Each row was made from one small tree. Brackets hold a mark, then the marks that hang from it, in the order of their numbers. Every link used is in the known rows. Write each row's tree.
Known rows:
{q178 {q71 q683} q414}: [ 0.17  3.06 -0.43 -0.38  2.84 -4.00  1.45  0.28 -0.80 -2.70 -1.51  1.87
 -1.23 -0.34  0.24 -0.13  4.51 -0.68  3.19]
{q683 q414 {q772 q178}}: [ 0.48  0.56  0.94  0.57 -1.61 -1.93 -0.68 -1.42  1.89 -1.70 -3.19 -1.32
  1.68  2.75  2.71  0.95  3.17  0.92 -0.38]
{q655 {q178 q71 q772}}: [-0.72  1.12 -3.63 -2.24  2.48 -2.35  1.53 -0.24  0.52 -0.57 -3.38  1.65
 -0.43  1.31 -0.52 -0.38  4.56  3.71  0.67]
{q71 {q178 q302 q683}}: [-2.40 -2.17 -2.45 -0.42 -0.50 -2.91  1.82  1.78 -1.13 -0.87 -0.87 -0.49
 -0.88 -0.57 -2.30  1.02  3.42 -1.91  1.76]
{q71 {q178 q414 q655 q683}}: [-0.75  0.09 -2.80  1.17  1.89 -3.96  1.64  1.30  1.20 -0.74 -0.93  0.50
 -1.41 -0.73 -2.39  0.76  5.31 -1.50  4.01]
{q772 {q178 {q414 q71} q655 q683}}: [ 0.51  1.26  0.28 -1.30  3.28 -3.35  1.27 -2.14  2.36 -2.44 -0.08  3.03
 -3.15 -0.76  0.49  1.00  4.02 -0.67  2.22]
{q655 {q178 {q414 {q71 q683}}}}: [-0.13  1.04  0.40 -2.97  2.24 -4.60 -0.11 -2.61  0.38 -1.83 -2.74  1.49
 -1.96  1.04 -1.02  0.73  1.79  1.65  1.27]
{q71 {q683 {q414 {q178 q302}} q772}}: [-3.11 -1.26 -0.98  0.28 -2.53 -6.03  0.44  0.51 -0.01 -2.71 -4.81 -4.10
  2.62  0.87  0.52  0.85  2.02 -2.19  1.76]
{q655 {q178 q772}}: [-0.94  0.20 -3.13 -2.10  0.14 -1.46  0.92 -0.94  1.26  0.76 -3.18  0.00
  0.43  1.61 -0.85  0.09  2.34  3.57  0.15]
{q683 {q178 q302 q772} q414}: [-2.29 -0.07 -2.78  0.40 -0.45 -1.50  0.53 -0.87  1.37 -3.70 -3.50 -1.28
  2.71  0.65 -0.12  0.82  3.41 -0.98  1.21]
{q178 q772}: [-0.10  1.16 -2.06 -1.53 -0.89 -1.31  1.38 -0.11  0.60  0.24 -2.47  0.27
  1.38  0.39  0.82 -0.49  0.99  1.65  0.60]
{q683 {q178 q71 q302} q772}: [-1.60 -1.82 -3.18  1.20  1.55 -2.83  2.26  1.35 -0.88 -4.91 -3.55 -0.28
 -0.57  1.27 -0.51  0.31  5.92 -0.25 -0.11]
{q683 {q178 q302} q414 q772}: [-1.62 -1.54 -1.32  2.88 -1.36 -2.31  0.07  0.00  0.55 -4.69 -3.78 -2.64
  2.41  2.22  0.23  1.24  4.33 -0.99 -0.31]
{q683 {q178 q302} q414}: [-1.57 -1.08 -0.66  1.26  0.15 -1.06 -0.24 -0.32  0.04 -4.38 -2.27 -0.81
  1.99  0.84 -0.56  1.34  3.83 -0.50  0.25]
{q414 {q71 q683}}: [ 0.88 -0.62  0.83 -3.89  1.01 -4.52  1.13 -1.36 -1.64 -0.90 -2.70  0.29
 -0.59 -0.21  0.66  0.31 -1.53  0.78  0.71]
{q178 q302 q414}: [-1.78  2.57 -0.84  1.50 -0.26 -0.73  0.66  1.59 -0.28 -3.78  0.55  2.70
  0.53 -0.19 -0.66 -0.14  4.73 -0.85  0.77]
{q683 {q178 q772} q414}: [-0.33 -0.14 -1.52 -0.35  0.22 -1.66 -0.35 -2.22  2.16 -1.64 -4.52 -1.87
  2.55  1.31  0.66  0.76  1.77  0.56  0.89]
{q655 q178}: [-0.11 -0.82 -1.10 -1.33  0.66 -1.02 -0.14 -0.41  0.11  0.20 -1.97  0.53
 -0.43  1.81 -1.33  0.51  2.73  4.01 -0.79]
{q414 q71}: [ 1.19 -0.03  1.35 -2.88  0.88 -2.07 -0.18 -0.71 -1.16 -1.14 -1.81  2.20
  0.17  0.17  1.08 -0.19 -0.46  2.11 -1.10]
{q414 q178}: [-0.46 -1.65  0.30 -2.88 -0.01 -2.14 -0.57 -0.10  0.06  0.39 -2.80 -0.04
  0.64 -0.17 -0.10 -0.18  0.30  1.55 -0.44]

Write each row's tree:
[-1.49 -0.28 -2.97 -0.60  1.02 -1.26  3.17  1.30  0.42 -2.61 -0.01  1.57
 -0.98 -0.45 -0.35  0.94  5.37  0.60  1.78]
{q772 {q178 q302 q655}}
[-2.04  0.09 -2.58  5.06 -1.16 -4.25  2.21  2.09  0.45 -3.30 -1.17 -2.50
  2.00  1.01 -0.03  1.02  5.93 -2.09  1.85]
{q178 q302 q655 {q683 q414 q772}}
[-2.55  4.62 -3.51  0.74  1.48 -2.21  2.06  1.67  0.20 -4.60 -1.02  3.82
  0.60 -0.77  0.13 -1.07  6.58 -1.09  2.46]
{q178 q71 q302 q414 q772}
[-0.01 -1.18 -2.55  2.63 -0.13 -3.96  2.82  1.27  0.49 -0.31 -1.59 -2.43
 -0.24  1.04 -0.25  0.39  3.78 -0.21  1.19]
{q178 q655 {q683 q772}}
[-1.88  1.17 -3.73  3.55  1.31 -6.64  3.33  2.85 -1.24 -4.91 -3.20 -1.73
  1.72  0.68  0.50  0.56  6.77 -1.59  4.00]
{q178 {q71 {q683 q414 q772}} q302 q655}
[-0.52 -2.36 -3.36 -0.28  1.57 -3.89  2.34  1.63  0.14  0.78 -1.66 -1.19
 -1.23 -0.52 -2.33  0.93  3.45 -0.28  3.12]
{q71 {q178 q655 q683}}
[-3.22  0.77 -2.78  1.01 -1.00 -2.74  0.76 -0.87  1.70 -1.56 -1.77 -1.52
  1.42  1.25 -1.38  1.26  4.80 -0.04  1.39]
{q655 {q178 q302 {q683 q414} q772}}
[-1.72  0.27 -1.34  1.67  0.77 -2.50  1.88  0.06  1.52 -2.96  0.50 -0.48
  0.10 -0.32  0.13  1.89  6.30 -1.56  2.89]
{q772 {q178 q302 q655 {q683 q414}}}
[-0.33 -0.91 -1.42  0.93  0.39 -4.23  1.16 -1.74  1.54 -2.76 -4.34 -2.76
 -1.08  1.69 -0.61  1.07  3.17 -1.75  1.73]
{q71 {q683 {q178 q414} q772}}
[-1.05 -2.50 -1.65 -1.09  1.39 -4.06  1.56  0.55  0.71  0.84 -1.57 -1.31
 -0.72 -1.13 -1.21  0.40  2.16 -0.11  1.99]
{q414 {q178 q655 q683}}
[-0.72 -1.13 -0.77 -3.81  2.57 -5.26  1.41  0.05 -1.35 -0.48 -3.91 -0.67
 -0.91 -0.96  0.02 -0.09  1.62  0.34  2.30]
{q414 {q178 {q71 q683}}}
[-2.99 -0.13 -5.58  2.19 -0.10 -6.56  3.66  2.96  0.30 -3.54 -3.52 -1.66
 -0.35  0.25 -2.35  0.85  6.16 -2.91  5.29]
{q71 {q178 q302 q414 q655} {q683 q772}}
[-1.84 -0.46 -4.29 -1.94  3.20 -5.48  2.97  0.64  1.19  0.15 -3.27 -0.17
 -0.69 -1.84 -0.53 -0.58  4.16 -0.48  3.49]
{q414 {q178 q71 q655 q683 q772}}
[-2.59 -2.58 -3.11  1.23 -1.98 -4.00  2.27  2.04 -0.63 -1.25 -2.41 -2.44
 -0.35  1.01 -1.54  0.97  3.89 -2.26  1.08]
{q71 {q178 q302 {q683 q772}}}
[-1.07 -2.73 -0.19 -0.68 -1.51 -4.30  0.28 -0.31  1.00  0.85 -3.52 -3.06
 -0.11  0.86  0.11  0.18  1.18 -0.63 -0.39]
{q414 {q178 {q683 q772}}}
[-2.38 -0.41 -4.98  1.58  0.89 -2.62  2.21  0.23  1.80 -4.08 -3.33 -1.36
  2.62  0.04 -0.91  1.08  5.07 -0.62  2.88]
{q683 {q178 q302 q655 q772} q414}
[-3.50 -0.77 -5.24 -1.54 -0.05 -3.57  2.93  1.78  0.98 -1.33 -3.02 -0.28
  1.42 -1.72 -1.12 -0.42  3.09 -0.07  2.73]
{q414 {q178 q302 q655 q772}}
[-3.29  1.87 -6.48  0.83  0.56 -3.46  2.91  2.75  1.39 -2.89 -2.31  1.60
  0.79 -0.94 -2.30 -0.13  6.28 -1.59  4.91]
{q71 {q178 q302 q414 q655 q772}}
[-3.46 -1.57 -3.79 -3.10  1.19 -5.73  2.85  0.05  1.08 -1.41 -2.90  0.11
 -0.33 -2.41 -0.99  0.00  1.49 -1.54  2.47]
{q414 q71 {q178 q302 q655 q683 q772}}
[-0.29  0.78 -2.04 -0.52  2.65 -2.49  0.10 -1.51  1.32 -2.92 -4.69 -0.23
  1.76  0.82  1.03  0.35  4.08  0.50  1.61]
{q683 {q178 q71 q772} q414}
